What can hang from each mark:
Q501: Q255 Q757
Q757: Q501
Q137: Q255 Q757
Q255: Q393
Q106: Q393 Q818
Q763: Q655
Q393: Q106 Q757 Q763

Known rows, with every way that one mark hangs from another:
Q757{Q501{Q255{Q393}}}: [ 12.7 -24.2   6.1   2.8   3.5  -8.4   2.9  -7.3  24.8 -30.1  -7.5 -19.5
   7.2   7.7  -6.5  -8.6  11.2  56.9 -17.5  -9.9  -5.6  -5.2]
Q255{Q393{Q106 Q763}}: [ 16.4 -21.0 -16.6 -25.8   9.8  -9.2   5.7  -6.9  23.6 -21.0 -28.7  11.8
  -3.5  20.8  -3.7 -16.9  -1.0  38.2  -7.1   9.3  -1.5   1.9]
Q106{Q393{Q757{Q501}}}: [  4.6 -12.5  -7.2   5.4 -35.4 -24.7   3.1  -8.8  55.3 -21.4   4.8  18.4
   0.0  29.7  -2.8  -8.9   4.8  32.1 -19.7  -3.4  14.9  -5.0]
Q393{Q106 Q757 Q763}: [ 14.2 -20.1 -19.3 -23.6 -13.5 -20.7  16.7  -8.7  42.4 -12.3 -20.3  30.7
  -0.4  26.3   0.7 -10.2  -1.3  31.9 -24.6  11.4   7.6   1.5]
Q255{Q393{Q106{Q818}}}: [ 18.8 -20.4 -11.5 -20.1   9.2 -14.8  -6.2  -3.5  30.8 -26.9 -13.4  19.3
  -0.9  19.2  -5.2 -15.7  -6.2  62.2   7.6   9.6 -10.4   1.6]
Q137{Q255{Q393}}: [ 10.4 -20.9  -1.2 -16.4  -2.6 -15.4   6.9  -2.5  33.5 -44.4  -9.1 -12.3
  -8.9  23.4  14.4  -4.6   4.8  44.3  18.1   5.3 -17.4  -2.3]
Q106{Q393}: [  9.7 -15.8  -6.4  -3.3 -39.2 -17.4   0.1 -10.9  42.1 -19.6  -5.9  27.3
  -9.8  32.8   3.2 -13.7 -10.7  49.0   7.6  -2.9   2.8   6.3]
Q106{Q393{Q763}}: [ 10.9 -13.4 -12.8 -11.3 -29.4 -17.5   1.9 -12.8  41.4 -15.1 -16.2  27.3
 -15.6  29.3   0.1 -18.0  -8.1  37.4   5.6  -6.0  17.9   4.0]
Q106{Q393{Q757} Q818}: [ 16.3 -10.4 -11.6  -6.8 -34.0 -27.6  -6.1  -8.4  63.3 -21.9   6.9  37.3
 -11.7  33.6  -0.6 -12.9  -2.8  49.5   5.4   3.3  10.1   3.8]
Q137{Q255 Q757{Q501}}: [ -4.4 -15.5   9.3  -8.4 -15.5 -23.4  15.2  -2.8  36.6 -43.0  -1.5 -18.0
   1.2  15.6   2.4  -6.9  10.6  46.3   5.3 -14.0   2.7  -9.8]
Q255{Q393{Q106{Q818} Q763{Q655}}}: [ 13.4 -15.5 -18.1 -34.9  15.5 -20.1  -0.2 -11.7  28.6 -15.6 -24.2  18.8
 -16.9   6.0  -0.3 -16.1   0.8  53.4   5.0   0.5  -1.0   7.0]
Q393{Q106{Q818} Q757 Q763{Q655}}: [ 11.3 -14.0 -19.4 -33.3  -8.8 -29.6   9.7 -12.7  46.3  -7.0 -16.3  37.7
 -14.1  13.6   1.8  -9.3   0.3  46.1 -12.6   1.6   6.3   7.2]
Q393{Q106}: [ 10.0 -22.8  -7.0 -14.6 -21.2 -15.0   9.9  -6.1  29.2 -15.8 -17.7  28.0
   4.4  23.2   3.0 -10.3 -13.5  55.5  -7.9   6.4  -8.1   4.5]
Q255{Q393}: [ 16.8 -18.3  -3.1  -7.8  -6.7 -11.4   3.7  -5.7  32.1 -32.0 -10.2   1.7
  -1.2  24.6   3.8  -8.3   1.6  49.8   7.6   4.3 -17.7  10.3]
Q137{Q255{Q393{Q106}} Q757{Q501}}: [ -0.2 -16.1  -0.4 -21.3  15.0 -14.9  10.4   0.1  29.5 -44.7  -9.0 -26.3
   2.4  14.2  -4.0  -9.7  14.3  42.9  -2.7  -0.4  -0.9 -17.8]
Q137{Q757{Q501}}: [  1.7 -13.8   6.4  -2.0 -18.9 -19.0  14.5  -5.0  36.5 -32.0  -2.4  -4.6
   8.2  16.9  -5.8 -11.3   8.0  49.6  -4.2 -15.1   2.9   2.7]
Q757{Q501{Q255{Q393{Q763}}}}: [ 14.0 -21.3   1.7  -5.5  13.2  -9.3   5.4  -9.2  20.9 -26.2 -17.7 -18.1
   1.5   6.7  -9.4 -13.7  13.1  43.5 -20.3 -13.0   8.8  -8.8]
Q137{Q255{Q393{Q763}} Q757{Q501}}: [  1.1 -10.4  -0.7 -19.3  16.6 -19.2  11.0  -1.5  32.3 -47.7 -10.2 -34.4
  -8.0  12.8  -3.7 -13.9  22.8  28.0   6.6 -10.6   9.1 -13.7]
Q255{Q393{Q106}}: [ 15.8 -21.5 -10.8 -18.7   2.0 -10.4   4.2  -5.0  27.5 -23.8 -18.9  10.0
   3.2  23.0  -0.2 -11.5  -3.9  51.3  -4.9  12.2 -13.9   3.3]
Q501{Q255{Q393{Q106 Q763}} Q757}: [ 22.6 -30.8  -7.0 -23.7  24.4  -0.7  15.0 -13.1  15.9 -13.0 -27.7 -20.4
  -1.6   2.8 -14.8 -11.5  13.2  55.3 -21.8   0.5   8.2  -6.6]
Q255{Q393{Q763}}: [ 17.5 -17.2 -10.2 -17.3   2.4 -11.9   6.4  -7.7  29.7 -28.3 -19.4   2.2
  -8.7  21.1  -0.2 -14.9   4.5  36.7   4.4   2.7  -4.7   8.0]

Rows:
[ 22.2 -28.0   6.0  -5.9   7.0  -3.7  13.2 -12.1  22.3 -24.8 -10.5 -29.3
   0.4   6.6  -7.9  -3.1  16.5  63.9  -5.3  -4.2  -8.5   3.2]
Q501{Q255{Q393} Q757}
[ 10.3  -6.2 -17.9 -21.6 -27.8 -32.5  -2.3 -16.3  61.9 -11.0  -5.1  37.0
 -28.5  22.1   4.2 -13.0   2.9  40.1   5.0  -7.2  18.8  10.1]
Q106{Q393{Q757 Q763{Q655}} Q818}
[ -1.5  -7.1 -13.3  -9.3 -30.3 -30.9   7.0 -16.4  53.7  -8.4  -7.3  18.4
 -15.2  17.6   1.6 -10.6  11.2  22.5 -21.8 -12.5  23.1  -1.1]
Q106{Q393{Q757{Q501} Q763{Q655}}}
[ 24.8 -21.7  -8.0 -14.3   5.9 -11.3   9.9 -10.5  42.6 -26.9 -14.1  -6.6
  -8.5  22.0  -2.3  -8.4  18.7  38.3 -17.4   4.3   1.7   3.8]
Q501{Q255{Q393{Q757 Q763}}}
[ 22.0 -32.2  -0.5 -16.4  15.6  -0.9  13.5 -11.2  17.2 -18.2 -19.1 -21.1
   5.1   5.2 -11.0  -5.2  12.2  67.4 -17.2   4.4  -5.8  -4.1]
Q501{Q255{Q393{Q106}} Q757}
[ 10.6 -14.0 -10.3 -22.1  -1.1 -17.2   9.0 -13.9  31.1 -21.2 -22.8   0.2
 -18.0  11.5   8.5  -9.1   8.5  40.2   5.8  -4.5  -8.9  16.5]
Q255{Q393{Q763{Q655}}}
[ 23.0 -27.2  -0.2 -13.2  16.5  -4.2  14.7 -14.0  19.8 -20.4 -19.6 -28.2
  -5.1   3.3 -10.7  -9.0  19.1  53.8  -7.9  -6.3   4.8   0.9]
Q501{Q255{Q393{Q763}} Q757}
[ 10.5 -15.2  -5.7   0.0  -3.4 -20.7   5.3  -3.9  43.8 -32.7   1.4  -6.7
   7.5  20.6  -2.4  -5.7  18.7  32.2 -19.8   4.5  -6.5  -0.8]
Q255{Q393{Q757{Q501}}}
[ 10.0 -22.3  -2.0  -3.0 -10.3 -19.6  14.7 -10.5  39.5 -17.9  -9.3   0.7
   2.7  13.7  -6.9  -7.3  12.7  37.5 -35.6 -11.6  15.8  -6.9]
Q393{Q757{Q501{Q255}} Q763}
[ 19.4 -19.6 -15.3 -18.2  -1.6 -15.1   8.0  -5.5  43.3 -24.8 -11.1  12.9
   2.0  28.4   0.9  -5.8   6.0  40.6 -18.5  20.4 -13.1   3.2]
Q255{Q393{Q106 Q757}}
[ 10.1 -23.6   4.2   4.2 -21.0 -18.3  13.7  -8.6  43.1 -22.7  -1.1  -0.6
   9.5  16.7  -3.7  -2.0  10.4  49.2 -33.9  -7.0   2.9  -5.5]
Q393{Q757{Q501{Q255}}}
[ 23.8 -25.1 -15.0 -24.7  12.4  -9.4   9.2 -11.3  37.1 -18.2 -22.3   3.6
  -3.0  22.0  -5.9 -10.3  10.9  40.1 -30.6  11.6   4.9  -2.9]
Q501{Q255{Q393{Q106 Q757 Q763}}}
[  4.2 -18.3  -2.0  -9.6 -14.3 -24.5  17.4 -16.9  41.2 -10.2 -11.8  -1.0
  -6.4   4.3   1.7  -3.7  16.7  40.5 -34.7 -17.2  11.2   0.1]
Q393{Q757{Q501{Q255}} Q763{Q655}}
[  8.2 -17.9 -18.6 -29.8 -17.2 -24.0  18.6 -16.0  43.8  -3.5 -23.0  28.9
 -10.3  16.8   7.8  -5.9   1.4  35.1 -22.7   4.6   1.4   8.8]
Q393{Q106 Q757 Q763{Q655}}
[ 13.1 -17.9 -13.0 -12.6  12.1 -22.4  -3.1  -0.4  42.7 -27.3  -1.4  11.8
   8.6  16.3 -12.9 -10.6   9.5  45.2 -21.6   8.5   0.9 -10.5]
Q255{Q393{Q106{Q818} Q757{Q501}}}
[ 18.2  -9.5 -17.9 -13.5 -24.2 -26.8  -5.6  -9.6  61.4 -18.1  -3.5  38.6
 -18.5  31.2  -3.9 -18.8  -0.4  37.8   1.5   0.9  23.4   1.6]
Q106{Q393{Q757 Q763} Q818}
[ 13.1 -20.7 -18.4 -33.7  11.8 -18.4  11.5  -3.9  41.9 -32.7 -19.4  -0.8
 -10.6  25.7   7.2  -6.8  12.1  24.1  -9.9  17.3  -1.0 -13.0]
Q137{Q255{Q393{Q106 Q757 Q763}}}
[  9.6 -18.8 -11.0  -8.9   4.2 -18.7   6.0  -3.1  38.2 -25.3  -8.5   3.0
  12.6  20.4  -7.3  -5.9  12.2  34.0 -32.5  11.6  -3.3  -7.2]
Q255{Q393{Q106 Q757{Q501}}}
[  8.1 -13.8 -11.7 -21.2 -24.8 -27.9  19.0 -15.6  49.7 -12.3 -14.7  20.2
 -15.1  17.3  11.1  -4.0   8.2  32.7 -11.3  -3.0  -0.4  17.0]
Q393{Q757 Q763{Q655}}
[ 11.5 -19.9  -7.8 -24.5   6.2 -15.2   8.1  -3.7  30.0 -40.0 -18.6 -11.0
 -14.8  20.1  10.5  -9.1   6.7  32.2  14.8   2.8  -3.8  -4.2]
Q137{Q255{Q393{Q763}}}
[  9.6 -16.2  -7.0  -1.0 -21.0 -18.7   3.9 -14.2  48.6 -13.8  -5.4   6.8
  -5.3  21.7  -9.4 -13.3   9.5  33.2 -32.9 -11.9  32.2 -12.1]
Q106{Q393{Q757{Q501{Q255}} Q763}}
[ 11.6 -16.3  10.3  -0.9   7.1  -8.0   8.5  -6.5  30.2 -37.4  -4.8 -33.2
   6.3  10.8 -13.2 -11.3  20.0  57.0 -11.4 -14.3   0.8  -2.3]
Q137{Q757{Q501{Q255{Q393}}}}
[ 12.7 -16.6  -2.7   3.5 -23.7 -25.0  -6.4 -10.0  55.0 -20.9   8.4  16.5
  -3.1  19.9 -11.7 -11.2   5.5  56.5 -18.2 -11.5  23.9 -11.5]
Q106{Q393{Q757{Q501{Q255}}} Q818}
[  7.6  -7.6 -17.0 -17.7 -35.2 -27.8   6.9 -19.3  58.4  -7.9 -12.7  28.1
 -24.7  25.4   8.7  -8.8   5.2  28.9  -7.3  -4.5  13.9  11.7]
Q106{Q393{Q757 Q763{Q655}}}
[ 14.0 -18.8  -6.0 -15.9  -5.4 -21.7  10.3  -2.3  49.9 -43.9  -2.1  -9.2
  -9.6  29.6  13.3   0.6  15.3  33.7   4.5  14.6 -17.6  -2.1]
Q137{Q255{Q393{Q757}}}
[ 11.2 -17.4 -18.3 -18.4  13.2 -18.9   7.6  -5.0  35.1 -21.8 -16.3   3.4
   5.6  18.0  -9.8 -12.2  14.7  22.3 -36.7   8.9   9.3 -10.7]
Q255{Q393{Q106 Q757{Q501} Q763}}
[  7.8  -8.8 -12.6 -19.9 -25.1 -26.6  -4.6 -17.1  45.7 -10.7 -12.7  35.3
 -29.0  15.9   3.6 -18.2  -6.9  52.1  18.0 -14.9  16.8   9.8]
Q106{Q393{Q763{Q655}} Q818}
[  4.8 -17.6  -3.2  -7.9   0.5 -24.3   8.9   0.3  45.3 -44.9   0.6 -20.0
   0.7  20.2   6.5   0.2  20.6  28.0  -9.6   5.3  -6.9 -12.6]
Q137{Q255{Q393{Q757{Q501}}}}
[  5.8 -19.3  13.6   1.9 -14.0 -12.3  13.6  -9.7  32.6 -28.9  -3.8 -16.4
   7.1  11.9  -9.8 -10.5  10.7  62.9 -14.0 -20.8   6.6  -0.9]
Q137{Q757{Q501{Q255}}}
